Each row was made from one walk, in order. Every step used is in the known rows, and no mark comes twice. Write each row's walk.
Known rows
nime-zenem-lagun-vazel-fizu: [ 1.68  3.16 -2.60  1.14 -2.22  0.36 -1.80 -1.47 -1.36 -0.83 -2.27 -1.33
  0.85 -0.58 -2.04  7.76 -1.69  0.40]
fizu-zasigat-zabop-lagun-vazel: [ 1.35  5.25 -2.09  3.46 -0.86  1.91 -0.28  3.17  1.54  3.52 -1.07  0.76
  0.00 -2.76 -2.47  1.46  1.43 -0.01]
zenem-lagun: [ 0.96  2.79 -1.52  2.42  0.39  1.37 -0.72 -1.71  1.14  0.77  1.36 -0.75
 -1.59 -1.48 -1.58  3.62  0.30  0.16]
zenem-lagun-vazel: [ 0.64  2.47 -3.62  3.30 -0.42  2.00 -1.01 -1.48  0.28  2.22 -1.50 -0.07
 -1.29 -2.18 -2.54  5.27  0.65  1.65]
vazel-fizu-zasigat-zenem: [ 3.21  0.16  0.53 -2.60 -3.04 -0.23 -0.63  1.16  1.13  0.57 -0.60  0.78
  2.12  0.28  0.17  2.31 -1.91 -4.15]
zabop-nime-zenem-lagun-vazel-fizu-zasigat: [ 1.42  2.61 -2.70 -2.32 -5.76  0.56 -0.49  1.59 -2.73  1.72 -1.87 -1.48
  0.76  0.05 -3.91  5.85 -1.63 -2.03]
zasigat-zenem-lagun-vazel: [ 1.43  2.99 -3.34  2.29  0.97  2.01 -1.55 -0.79  1.78 -0.66 -1.43 -0.69
 -0.10 -0.55 -2.37  7.80 -0.46  0.79]
lagun-vazel-fizu-zasigat-zabop: [ 1.92  0.55 -1.55 -1.04 -3.27  0.36 -2.18  1.82 -0.81  4.64 -1.64  1.29
 -0.09 -1.93 -1.70  1.72 -0.09 -2.19]
fizu-vazel: [ 1.20  0.57 -0.62  1.91  2.86  2.39 -2.66 -1.70 -0.62 -1.17  1.01  2.82
  0.52 -1.02  0.57 -0.87  1.09 -0.66]
nime-zenem: [ 1.40  1.49 -0.21  0.52 -0.14  2.01 -1.32  0.98 -1.51 -2.89  0.19 -0.49
  2.26  0.20 -0.95  2.04 -1.53  0.29]
lagun-zabop-nime: [-0.28 -2.69 -2.03 -3.01 -0.45  2.27  0.71  2.96 -3.81  3.02  0.69 -1.22
  0.61  1.98 -5.87  1.48  0.27 -0.07]
vazel-fizu-zasigat: [ 2.35 -0.34  0.37 -1.68 -4.34 -0.39 -0.06  0.48 -0.31  3.27 -0.47  1.41
  0.95 -1.37  0.02 -0.41 -0.79 -3.30]
lagun-vazel-fizu-zasigat: [ 1.99 -0.71 -1.61 -0.84 -5.08  0.20 -0.42  0.71 -1.11  4.71 -3.51  1.96
  1.15 -1.84 -0.89  1.32 -0.42 -1.89]
fizu-zasigat-zenem-lagun: [ 2.52  2.54 -0.75  0.45 -1.08  0.90 -0.28  0.06  3.45 -0.25  1.47 -0.45
  0.34 -0.05 -0.57  5.06 -1.03 -2.60]
nime-zenem-lagun-vazel-fizu-zasigat-zabop: [ 2.22  3.62 -2.15 -0.01 -3.23 -0.19 -2.70  0.70 -0.21  0.99 -0.28 -1.27
  0.39 -0.83 -2.02  6.88 -1.77 -1.90]
zabop-lagun-vazel-fizu-zasigat-zenem: [ 2.99  4.35 -1.40  1.18 -3.00  0.13  0.72  1.92  2.07  1.36 -3.67  0.69
  2.39 -1.02 -1.17  4.27 -0.66 -1.75]
lagun-vazel: [ 0.64  0.23 -2.70  1.72 -0.67  2.52 -1.15  0.44 -1.36  2.23 -2.75  1.23
  0.48 -1.74 -2.06  1.87  0.52  1.56]
zabop-zenem-lagun: [ 0.82  2.08 -1.50  2.67  0.53  1.30 -0.88  0.63 -0.38  0.92  3.13 -1.91
 -0.58 -0.35 -3.07  3.04 -0.71 -0.16]
nime-zenem-lagun: [ 1.30  3.69 -1.17  2.06  0.15  1.48 -1.20 -0.95  0.12 -2.99  1.38 -1.96
  0.63 -0.06 -1.45  5.48 -1.47  0.38]
fizu-vazel-lagun: [ 2.19  0.34 -1.34  1.21  2.80  1.73 -1.81 -3.37 -0.65 -0.83 -0.79  2.91
  1.26 -0.62 -1.69 -2.18  2.04 -0.68]

Which walk is each row?
[ 0.88  3.32 -3.21 -1.25 -2.88  1.05 -1.35  0.36 -3.57  0.02 -1.98 -2.37
  0.07  0.30 -4.77  7.13 -1.42 -0.02] | zabop-nime-zenem-lagun-vazel-fizu
[ 2.18  2.93 -2.92  0.71 -0.66  0.37 -1.80 -1.71  1.18  0.04 -2.33 -0.82
 -0.09 -0.38 -2.10  8.47 -1.07 -0.66] | zasigat-zenem-lagun-vazel-fizu
[ 0.73  4.79 -2.65  4.69  0.17  2.31  0.52  1.09  0.40  1.71 -3.02  0.58
  0.69 -2.50 -2.57  2.27  1.33  2.41] | zabop-lagun-vazel
[ 1.80 -0.08 -1.69 -0.81 -3.05  0.20 -2.38  4.10 -2.30  4.81  0.15  0.20
  0.89 -0.78 -3.13  1.18 -1.06 -2.51] | lagun-vazel-fizu-zasigat-zabop-zenem
[ 1.42  4.56 -2.22  3.10 -1.54  0.56  0.39  0.31 -0.24  2.37 -3.79  0.57
  0.58 -2.38 -2.33  2.82  0.68  1.07] | zabop-lagun-vazel-fizu
[ 1.38  0.08 -2.19  0.15 -2.29  0.84 -1.26 -0.48 -1.96  2.83 -3.52  1.13
  0.46 -1.60 -1.85  2.51 -0.06  0.13] | lagun-vazel-fizu
[ 0.51  1.69 -0.81 -2.03 -0.79  2.94 -0.83  2.86 -3.80 -2.06  0.55 -1.58
  1.61  1.24 -3.59  1.34 -1.35 -0.12] | zabop-nime-zenem
[ 2.65 -1.04 -1.14 -2.47 -2.42 -1.36  0.42  0.00  1.85  1.85  0.87 -1.33
  1.47  2.06 -2.42  7.58 -1.98 -3.82] | vazel-fizu-zasigat-zenem-lagun-zabop
[ 1.03  2.84 -3.16 -2.05 -3.79  0.49 -1.61  1.84 -1.27  5.51 -0.02 -1.18
 -2.73 -1.26 -4.81  4.25  0.46 -2.60] | zenem-lagun-vazel-fizu-zasigat-zabop-nime
[ 1.13 -0.79 -2.24 -3.44 -1.53  1.16  1.14  2.76  0.14  2.15  1.95 -2.25
  0.64  2.89 -5.32  6.28 -1.00 -2.85] | fizu-zasigat-zenem-lagun-zabop-nime
[ 0.46 -0.66 -2.39  1.02  0.62  0.87  0.29 -0.92  0.13  2.21  1.65 -1.46
 -0.53  0.68 -3.74  5.50  0.06  0.42] | zenem-lagun-zabop
[ 0.11 -1.77 -1.53 -3.51 -0.62  2.36  0.22  3.72 -4.83 -0.70  0.67 -2.28
  2.74  3.37 -5.70  3.33 -1.62  0.06] | lagun-zabop-nime-zenem
[ 1.83 -0.90 -1.69 -4.97 -3.17 -0.46  0.99  1.98 -0.42  2.69  1.11 -2.39
  0.62  2.88 -4.97  6.94 -1.69 -4.31] | vazel-fizu-zasigat-zenem-lagun-zabop-nime
[ 0.67  6.00 -2.53  4.40  1.98  2.43 -1.17  2.04  0.69  1.67 -1.13 -0.15
 -0.63 -2.43 -3.39  2.53  1.58  2.00] | zasigat-zabop-lagun-vazel
[ 1.47  1.52 -1.89 -4.01 -4.19  1.21 -2.29  4.47 -4.05  1.83 -1.18 -0.88
  1.40  0.47 -4.19  2.90 -1.60 -2.46] | lagun-vazel-fizu-zasigat-zabop-nime-zenem
[ 0.73  4.56 -3.36 -1.48 -0.98  1.14 -3.15  1.42 -3.18  0.05 -0.01 -3.17
 -1.11  0.37 -5.55  7.35 -1.15 -0.37] | zasigat-zabop-nime-zenem-lagun-vazel-fizu
[ 0.80 -2.93 -2.79 -2.64  2.27  1.98 -0.37 -0.61 -3.88  1.37 -0.23  1.01
  1.56  2.38 -6.48 -0.86  2.00 -0.86] | fizu-vazel-lagun-zabop-nime
[-0.37 -0.51 -2.94 -1.43 -0.08  1.74  0.83  1.02 -2.13  2.97  1.88 -2.48
 -1.22  1.51 -6.38  4.86  0.46 -0.09] | zenem-lagun-zabop-nime
[ 2.13  3.82 -1.60  2.10 -4.38  0.00  1.22  1.29  0.54  4.16 -3.80  1.32
  1.30 -2.69 -1.42  1.66  0.41 -1.04] | zabop-lagun-vazel-fizu-zasigat
[ 3.28  2.40 -0.33 -1.05 -2.80 -0.85 -0.53 -0.72  2.79  0.45  0.61 -0.65
  0.37 -0.08 -0.25  5.64 -1.71 -4.14] | vazel-fizu-zasigat-zenem-lagun
[ 1.01  2.26 -3.08  2.29 -1.19  1.33 -2.08  2.94 -0.02  3.98  2.11 -1.09
 -0.95 -1.18 -3.88  3.86 -0.22 -1.01] | fizu-zasigat-zabop-zenem-lagun-vazel
[ 2.35  2.44 -2.19  0.20 -5.09 -0.24 -0.87 -0.35 -0.50  0.88 -2.25 -0.50
  1.54 -0.83 -1.12  6.46 -2.01 -1.55] | nime-zenem-lagun-vazel-fizu-zasigat
[ 0.06  1.86 -1.19 -1.82  1.26  2.99 -2.00  3.20 -2.43  1.78  2.33 -1.16
 -1.76 -0.22 -4.63 -0.13  0.82 -0.77] | zasigat-zabop-nime
[ 0.79  0.33 -1.87  0.46  0.27  0.94 -0.35 -0.12 -0.92 -1.50  1.59 -2.64
  1.64  2.01 -3.50  7.39 -1.84  0.62] | nime-zenem-lagun-zabop
[ 2.01 -0.86 -1.57 -0.91 -0.84  0.42  0.65  0.81  2.44  1.16  1.65 -1.25
  1.41  1.93 -2.81  6.99 -1.30 -2.37] | fizu-zasigat-zenem-lagun-zabop
[ 1.34  5.74 -2.14  2.86  0.21  0.72 -1.41  1.23  0.11  2.48 -1.86 -0.28
 -0.63 -2.40 -3.18  3.21  1.02  0.62] | zasigat-zabop-lagun-vazel-fizu
[ 1.79  4.17 -0.64 -3.27 -3.11  0.07 -1.84  2.37 -1.53  0.43  2.94 -3.01
 -0.73  0.69 -3.75  4.50 -1.78 -3.85] | vazel-fizu-zasigat-zabop-nime-zenem-lagun
